Each row was made from one path, in order. Every step used is in the known rows, and no mark comes twice. Write each row's path.
In the rows, zero is written as 128.
Known rows
bizu/dagi/lovi: [147 123 179 137 104 133 118 124 146 113 145 148 164 148  90 103 105 140
  77 122 121 128 116 158  60]
bizu/dagi/fizud: [129 127 141 143 103 131 125  97 146 119 145 170 152 137 107  84 111 168
  64 161 119 124 122 139 111]
fizud/dagi/bizu/mugo: [137 133  93 116  81 105 154  85 175 137 152 129 190 121 101 110  89 227
  99 148 127 145 103 103 210]
dagi/lovi/zosifus/bizu: [ 91 145 147 134 113  75 136 120 150 123 150 127 188 161  65 114 137 156
 118 128 165 133 129 167 152]
vepese/bizu/zosifus/lovi/dagi/fizud: [117  85 120 151 103  95 159 126 141 123 152 167 193 184  81  62 131 165
  91 161 135 140  81 135 136]
fizud/dagi: [162 136 128 131 122 135 130  99 143 130 129 118 153 117 128 104 119 171
 103 136 106 105 115 132 144]
dagi/bizu/zosifus/lovi: [143  90 117 143 109  89 140 123 140 147 151 179 168 193  95 122  97 148
  73 132 169 131 143  99 128]
latir/lovi/zosifus: [118 111 125 168 151 110 143  99 119 137 123  95 140 131  91  88 143 173
 144 167 127 126 170 138 130]
zosifus/bizu/mugo: [108 124 135 107  70  93 151 117 172 126 156 142 182 109 127 142 118 171
 131 108 135 151  86 117 200]
lovi/lupu: [143 101 129 152 131 129 136 117  97 103 131 129 142 127 138 113 122 126
 134 112 138  94 142 139 113]
bizu/zosifus/lovi: [160  79 150 151 115 112 141 134 124 152 131 157 161 173 124 125 107 123
  88 119 133 119 131 108  96]
fizud/dagi/bizu: [145 149  94 123 116 113 133  89 160 126 148 140 160 137 100 101 108 195
  88 148 141 117 128 123 176]
zosifus/fizud: [100 110 118 128 128 129 136 103 141 127 141 147 144 138 154 137 158 109
 103 136 117 118 129 126 126]
mugo/bizu/dagi: [169 111 150 116  68 122 127 118 170 121 146 153 162 108 121 131  93 175
  79 125 109 158  90 132 124]
dagi/bizu/lifo: [104 130 105 115  95 138 136  86 156 119 171 127 139 125 113 146 127 134
 148 126 149 169 114 108 186]
fizud/dagi/lovi/zosifus/bizu: [125 154 148 136 108  84 139  93 166 127 151 117 212 152  66  91 128 198
  94 134 144 112 116 170 167]
dagi/bizu: [110 141  95 120 123 106 129 116 144 122 146 151 134 148 100 126 119 153
 113 142 164 139 141 119 161]
zosifus/lovi: [130 107 147 148 140 131 122 110 117 119 140 138 143 150 135 129 145 120
  86 122 124 116 145 127  94]
nagivuk/lifo: [139 145 103 125 141 173 124 143 139 142 141 104 145 103 145 123 121 111
 154 102 125 155 126 109 134]
latir/lovi/dagi/fizud: [104 107  92 165 151 132 131  83 144  96 146 133 135 141  69  47 155 204
 116 178 129 116 157 142 122]
bizu/zosifus/fizud/dagi/lovi/lupu: [163  58 141 160  98 109 160  91 135 124 154 165 223 180 119 100 104 145
  75 109 129  64 118 147  83]
fizud/dagi/lovi/lupu: [160 104 147 156 125 127 134  93 115  91 148 129 189 146 101  94 113 159
  98 103 129  70 130 169  85]
zosifus/lovi/dagi: [140 117 129 156 153 146 121 114 132 109 133 108 140 153 111  80 153 158
  94 145 113 127 144 127 107]

Which path is each row?
[171  88 132 159 128 127 139 137 137 143 125 127 158 176 102  76 115 162
  97 142 125 130 131 109 110]
bizu/zosifus/lovi/dagi
[104 132  88 136 100 131 160  31 178 143 170 100 194 135 117 107 149 184
 108 176 117 151 121 111 228]
lovi/zosifus/fizud/dagi/bizu/lifo
[117 138 152 129  82 102 128  89 174 106 168 196 178 132 104  88 120 179
  55 140 142 119 103 149 151]
zosifus/bizu/dagi/fizud
[123 104  70 132 110 103 155 120 176 145 144 158 166 183  93  82 117 175
  98 170 152 143 128  99 175]
lovi/dagi/bizu/zosifus/fizud
[120  76  75 156 122 101 157  96 175 129 155 162 165 177  79  66 131 194
 104 171 150 127 153 104 148]
latir/lovi/dagi/bizu/zosifus/fizud
[123 130  96 148 147 124 123 103 146 104 152 133 147 172  83  77 142 182
  80 158 149 138 157 120 140]
zosifus/lovi/dagi/bizu
[149  92  83 154 121 101 148 121 164 130 141 143 149 166  52  57 100 213
 130 164 161 136 152 108 151]
latir/lovi/dagi/bizu/zosifus
[190  71 119 169 106  97 153  84 125 124 156 172 207 183 109  84  81 187
  55 123 156  75 144 114 128]
fizud/dagi/bizu/zosifus/lovi/lupu
[113 116 163 157 116 117 138  97 149 134 142 132 194 167  95  88 137 147
  64 166 111 132 137 159  86]
bizu/dagi/lovi/zosifus/fizud
[127 130 111 150 133 121 151  73 147 153 127 102 182 137 132  90 149 177
  89 179  96 111 134 133 169]
lovi/zosifus/fizud/dagi
[116 114  93 141 111 116 142  99 162 116 156 121 177 158  84  85 123 215
  90 159 135 167 132  99 172]
zosifus/lovi/dagi/bizu/mugo
[136  86 110 165 126 118 141 114 138 137 139 158 169 194  81  60 121 181
  69 167 137 124 135 118 117]
bizu/zosifus/lovi/dagi/fizud
[107 115  83 164 138  96 155  36 164 131 157 128 188 150  88  70 153 220
  79 195 129 106 172 128 176]
latir/lovi/zosifus/fizud/dagi/bizu
[101 140 140 128  89 117 148  86 162 135 161  92 171 111 117 131 146 147
 164 128 137 165 101 128 222]
lovi/zosifus/bizu/lifo
[149  83 139 136  96 109 153 103 165 148 148 164 209 181 106 115 111 146
  68 125 120  97 103 136 100]
bizu/zosifus/fizud/dagi/lovi
[170  72 108 113  58  98 163  97 190 157 148 169 206 140 137 142  99 184
  71 128 108 127  74 109 162]
mugo/bizu/zosifus/fizud/dagi
[116 118 104 145 120 157 129  72 161 100 177 108 151 149  96  99 151 164
 113 143 135 167 132 107 166]
zosifus/lovi/dagi/bizu/lifo
[119 112 136 131 121 128 134  79 159 114 157 147 191 157 116 117 148 144
  68 127 109  95 116 154  96]
zosifus/fizud/dagi/lovi
[113  94  91 124  97  87 155 117 162 154 151 188 169 181 117 132 110 137
  89 146 162 132 128  98 160]
dagi/bizu/zosifus/fizud
[105 136  89 142 138 133 128 108 145 112 136 130 135 148  85  64 140 186
 108 175 131 133 131 137 149]
lovi/dagi/fizud
[142 151 164 142  93  98 138 110 163 136 138 129 179 123 103  82 115 183
  91 152 129 138 115 145 173]
lovi/zosifus/bizu/dagi
[155  67 126 115  57  87 156  99 192 144 163 179 230 168 100 145  99 175
  58 113 123 125  76 135 118]
mugo/bizu/zosifus/fizud/dagi/lovi
